Each row was made from one walk, in order. Every step used is in the known rows, and no mark comes twice. Write each row's walk.
Known rows:
kera vaboli fezir bopos: [  9.2  22.4  25.1  -5.7   9.8  -0.3  -5.7   6.2   4.2  11.0 -24.9  -1.6
  12.7  11.1  37.3  -6.1   2.4 -17.2 -13.9]
vaboli fezir: [ -8.9  10.7 -14.4  -0.2 -30.9   8.3   8.7   9.2   4.7   4.4   8.1  34.3
  38.1  20.1  25.1   5.8 -10.7  -8.8   9.3]
tesuf fezir bopos vodegur bukupob: [ 10.4   4.3 -27.6 -16.2  21.4   8.9 -13.2  -1.7  31.8  -9.8 -12.3  -6.8
 -30.0 -27.9 -10.0  10.2  -0.6  14.1  -2.5]
tesuf vodegur bukupob: [  4.3 -34.6 -35.4 -13.9  -6.5  24.0  -4.9  -5.7  12.7 -19.3  16.5   2.8
 -17.3 -15.5 -14.6 -16.4   6.6   4.7   2.4]
kera tesuf: [-30.3 -25.3   1.8  -6.9 -19.4  -3.9  15.1  15.7 -35.1  -0.5  14.9   8.4
  12.0  -0.5  -6.9 -14.3  -3.0  15.0   1.1]
bukupob kera tesuf fezir vaboli: [  0.7 -10.2  21.7  15.1   7.4 -15.5   8.6   1.9 -40.1  10.0   5.4   6.7
  57.6  22.8 -24.7   7.5   3.8  -1.3  -4.6]
tesuf fezir vaboli: [  2.7   5.9  12.8   9.2  11.0  -6.3   1.5   0.9 -31.6  20.1  15.3   9.3
  62.4  26.1 -16.8  18.1  -2.7  -4.6 -14.3]
bukupob vodegur tesuf: [-24.1  10.2  -0.9   5.0 -21.4  -2.0  11.3 -13.1 -10.9  28.3   4.5  -0.8
   6.0   0.2   6.0   0.9  -8.7  12.1 -22.1]
bukupob kera vaboli fezir bopos: [ 14.1  15.7  29.7   2.6   9.3  -5.3  -0.8   0.4   6.1   7.0 -25.9  -1.0
   4.5  11.8  32.4 -11.3   5.8 -17.2  -7.3]
bopos vodegur bukupob kera tesuf: [ -6.8 -42.1  -4.4   3.8 -12.7  -6.3  15.9  -2.4  -8.7 -23.1  -2.6   2.6
 -20.1 -12.5 -20.5 -13.3   6.6  21.7  17.8]
vodegur bopos: [ -2.2  -7.0  16.9  -3.7  -5.3  -0.7  -8.4   1.3 -22.7  27.7  25.5   9.1
 -11.4 -20.0   1.7 -17.4   2.4  -8.2  -9.1]
tesuf fezir bopos vodegur bukupob kera: [ 17.8 -13.4  -8.0  12.1   8.4  -5.4   7.4 -16.4  27.2 -15.8  -3.4   1.5
 -36.9 -13.9 -25.1  -4.9   6.0   9.1  17.1]
bopos vodegur tesuf fezir vaboli: [ -6.0  17.3  13.4   7.0  16.4  -1.0  -5.3  -5.6 -20.6  23.0  13.8 -15.0
  45.1  24.2  -8.3  31.0  -2.4   0.5 -16.6]
fezir bopos vodegur: [-33.8  25.7  -2.6 -23.3   4.2  -6.2  -8.3  -4.7  15.5   5.5   0.4 -33.0
 -40.0 -15.1  -9.5  12.5  -5.5   7.0  -4.5]
tesuf fezir: [ -6.1  20.4 -12.4   9.6  -4.3  -8.7   5.9  24.4 -15.7  15.9  30.3  30.5
  30.6   5.9 -20.2  -1.1 -15.8  -9.6   4.1]
bukupob kera: [ -3.2 -23.1   8.1  17.6 -17.8  -5.0  23.7 -17.5  -2.8  -1.7  26.2  13.2
 -13.5  11.3 -17.1 -12.9   0.1   6.6  14.6]
vodegur bukupob kera vaboli fezir: [ 49.3  -6.7  -4.5  17.0  -9.8  11.7   1.6  -4.6  16.7 -20.6 -19.2  34.7
  22.8  22.5  37.1   6.8  -0.8 -13.4  14.0]
kera vaboli fezir bopos vodegur tesuf: [-15.7  32.4  11.9  -6.0  11.9  13.8 -12.5 -11.0  17.2  16.7  -2.1 -43.3
 -27.1   6.7  35.4  21.3  -3.3   5.5 -16.6]
kera tesuf fezir: [-14.0   6.1  -6.7   9.0  -6.8 -16.7   8.8  35.3 -32.2   7.7  19.3  25.6
  35.1   0.3 -23.8 -11.3 -10.9  -4.9   7.7]
vaboli fezir bopos vodegur: [-29.7  32.9  -6.0 -20.5  -3.4  -5.7  -9.7  -0.4  22.3   2.8  -9.9 -23.0
 -24.5  -8.6   3.9  16.4  -5.6  -0.6   1.7]

Which walk is each row?
[ -7.5  26.3   3.7  -9.5   4.3  -7.7 -10.8  -7.9  25.1  -7.6 -20.5 -23.0
 -32.9  -4.5   8.1  15.5  -1.4  -4.9   6.4] -> bukupob kera vaboli fezir bopos vodegur
[ -1.1  12.0  18.9  11.7  16.0   1.1  -0.3  -3.7 -28.0  28.3  16.8  -4.5
  56.8  29.2  -4.3  21.8  -0.9  -0.8 -21.3] -> vodegur tesuf fezir vaboli
[ -7.0 -31.5   2.7   1.7  -9.1  -9.8  13.3   0.5  -1.6 -21.1 -21.1  -0.3
 -14.6 -12.1  -8.8 -17.4   9.7  12.8  16.3] -> vaboli fezir bopos vodegur bukupob kera tesuf
[-28.6  24.9   2.4  -8.3   7.6 -22.4  -3.9   5.7   7.6  -0.2  -5.6 -26.4
 -33.7 -17.7 -24.7   3.8  -2.7   0.2   7.9] -> bukupob kera tesuf fezir bopos vodegur
[ 37.0   0.9   3.2  18.5 -15.3   6.1   4.0  -2.1   8.1 -15.0 -10.9  32.0
  26.2  28.6  35.6   6.6  -3.6 -16.7  14.6] -> bukupob kera vaboli fezir
[-17.0 -16.0  10.2  -8.9 -17.4  -0.8 -14.9   1.5 -24.3  17.0  33.6  -8.1
 -22.6 -25.6 -14.0 -34.1  10.2 -23.6  -1.2] -> tesuf vodegur bopos
[ -5.4   6.1  20.4   0.5  20.2 -19.7   5.4  17.6  -9.9  11.7 -13.5  -3.1
   0.1 -13.4 -13.8 -27.3   7.0  -4.6  -6.3] -> vodegur bukupob kera tesuf fezir bopos
[-18.6  23.0  17.5 -10.4  -0.7  -3.4   2.5   8.0   4.7  20.1 -13.0   0.8
  12.9   6.7  24.5 -12.2   0.5 -11.3 -12.1] -> vaboli fezir bopos
[-18.2  37.2 -11.5   7.9   4.2  -2.3  -2.4  14.6  -0.8  20.4  27.6  -4.0
   6.1   3.8  -9.5  15.6 -15.5  -1.6  -0.4] -> bopos vodegur tesuf fezir
[ -3.7 -49.0   0.6   7.4 -13.7  -4.1  20.5  -0.7 -16.7 -18.3   0.1  11.1
  -7.3  -7.5 -16.9 -21.7   7.8  19.8  13.2] -> vodegur bukupob kera tesuf
[-18.8  37.8  21.2   1.2  14.5 -19.9   1.9  12.0 -10.1  37.0  -9.2  -9.7
   8.5  -7.6  -2.4 -16.1  -2.0  -9.8 -23.8] -> bukupob vodegur tesuf fezir bopos
[ 10.1 -12.9 -41.1 -17.2   5.6  20.0  -7.6 -11.2  31.3 -19.2   0.2   1.7
 -31.7 -21.7  -7.9  19.2  -4.2  23.1   2.3] -> bopos vodegur bukupob
[ 59.3 -17.0  13.1  13.1  24.7   8.1  -7.6 -20.4  14.8 -26.6 -20.8  -4.8
 -34.1   0.9  13.9   4.5   7.3   1.6   0.8] -> fezir bopos vodegur bukupob kera vaboli
[ 30.8   9.5  -2.9   7.4 -14.4  13.1  -3.1   7.0   4.5  -8.6  -9.5  32.0
  36.6  27.2  43.5  12.3  -8.3 -16.4   5.0] -> kera vaboli fezir
[ 44.9   0.0  -9.6  12.8  -8.2  10.4  -3.1  -7.2  24.9 -26.5 -22.3  24.4
   9.9  16.9  33.3  15.5  -1.8 -11.7  17.8] -> bopos vodegur bukupob kera vaboli fezir
[-45.8 -32.2 -10.2 -12.8 -33.8  -1.4   3.6  11.2 -31.3 -13.5  31.8 -14.1
  -6.7  -5.1 -29.4 -35.9   6.2  -8.8   9.8] -> kera tesuf vodegur
[  5.9  -3.0 -24.5 -17.0  18.7   5.2 -10.7   3.1  22.7 -13.7 -18.3  -8.6
 -28.1 -30.5 -12.0   6.1   1.5  15.8  -0.4] -> kera tesuf fezir bopos vodegur bukupob
[ -1.5 -45.3 -30.9 -14.2 -10.0  19.0  -2.4   0.6   1.1 -23.8  10.0   0.1
 -14.5 -19.5 -18.2 -23.0  10.0   7.7   4.6] -> kera tesuf vodegur bukupob
[ 29.1   0.0 -22.3 -16.8  19.5  16.9 -17.4  -8.4  38.6 -20.4 -28.9  -7.4
 -28.7 -19.4  14.1  16.4   2.4   9.9  -3.2] -> kera vaboli fezir bopos vodegur bukupob
[-34.4  33.2   6.2  -9.8   4.6  12.1  -7.5  -9.6  18.0  23.3   6.3 -42.7
 -25.8   3.6  26.5  18.2  -4.4   8.8 -14.4] -> vaboli fezir bopos vodegur tesuf
[  8.7 -11.4   8.4  10.8  14.2 -11.6   1.3  -2.5 -23.4  -0.9  -6.2  -0.7
  41.5  11.4 -28.4  16.9   5.8   4.3  -1.3] -> bopos vodegur bukupob kera tesuf fezir vaboli
[ 59.4 -33.6   5.2  17.3  10.4  14.2  -4.4 -18.2   4.9 -30.8  -3.2   5.5
 -22.8   7.4   7.6  -7.2   9.0  -5.4   5.9] -> tesuf vodegur bukupob kera vaboli
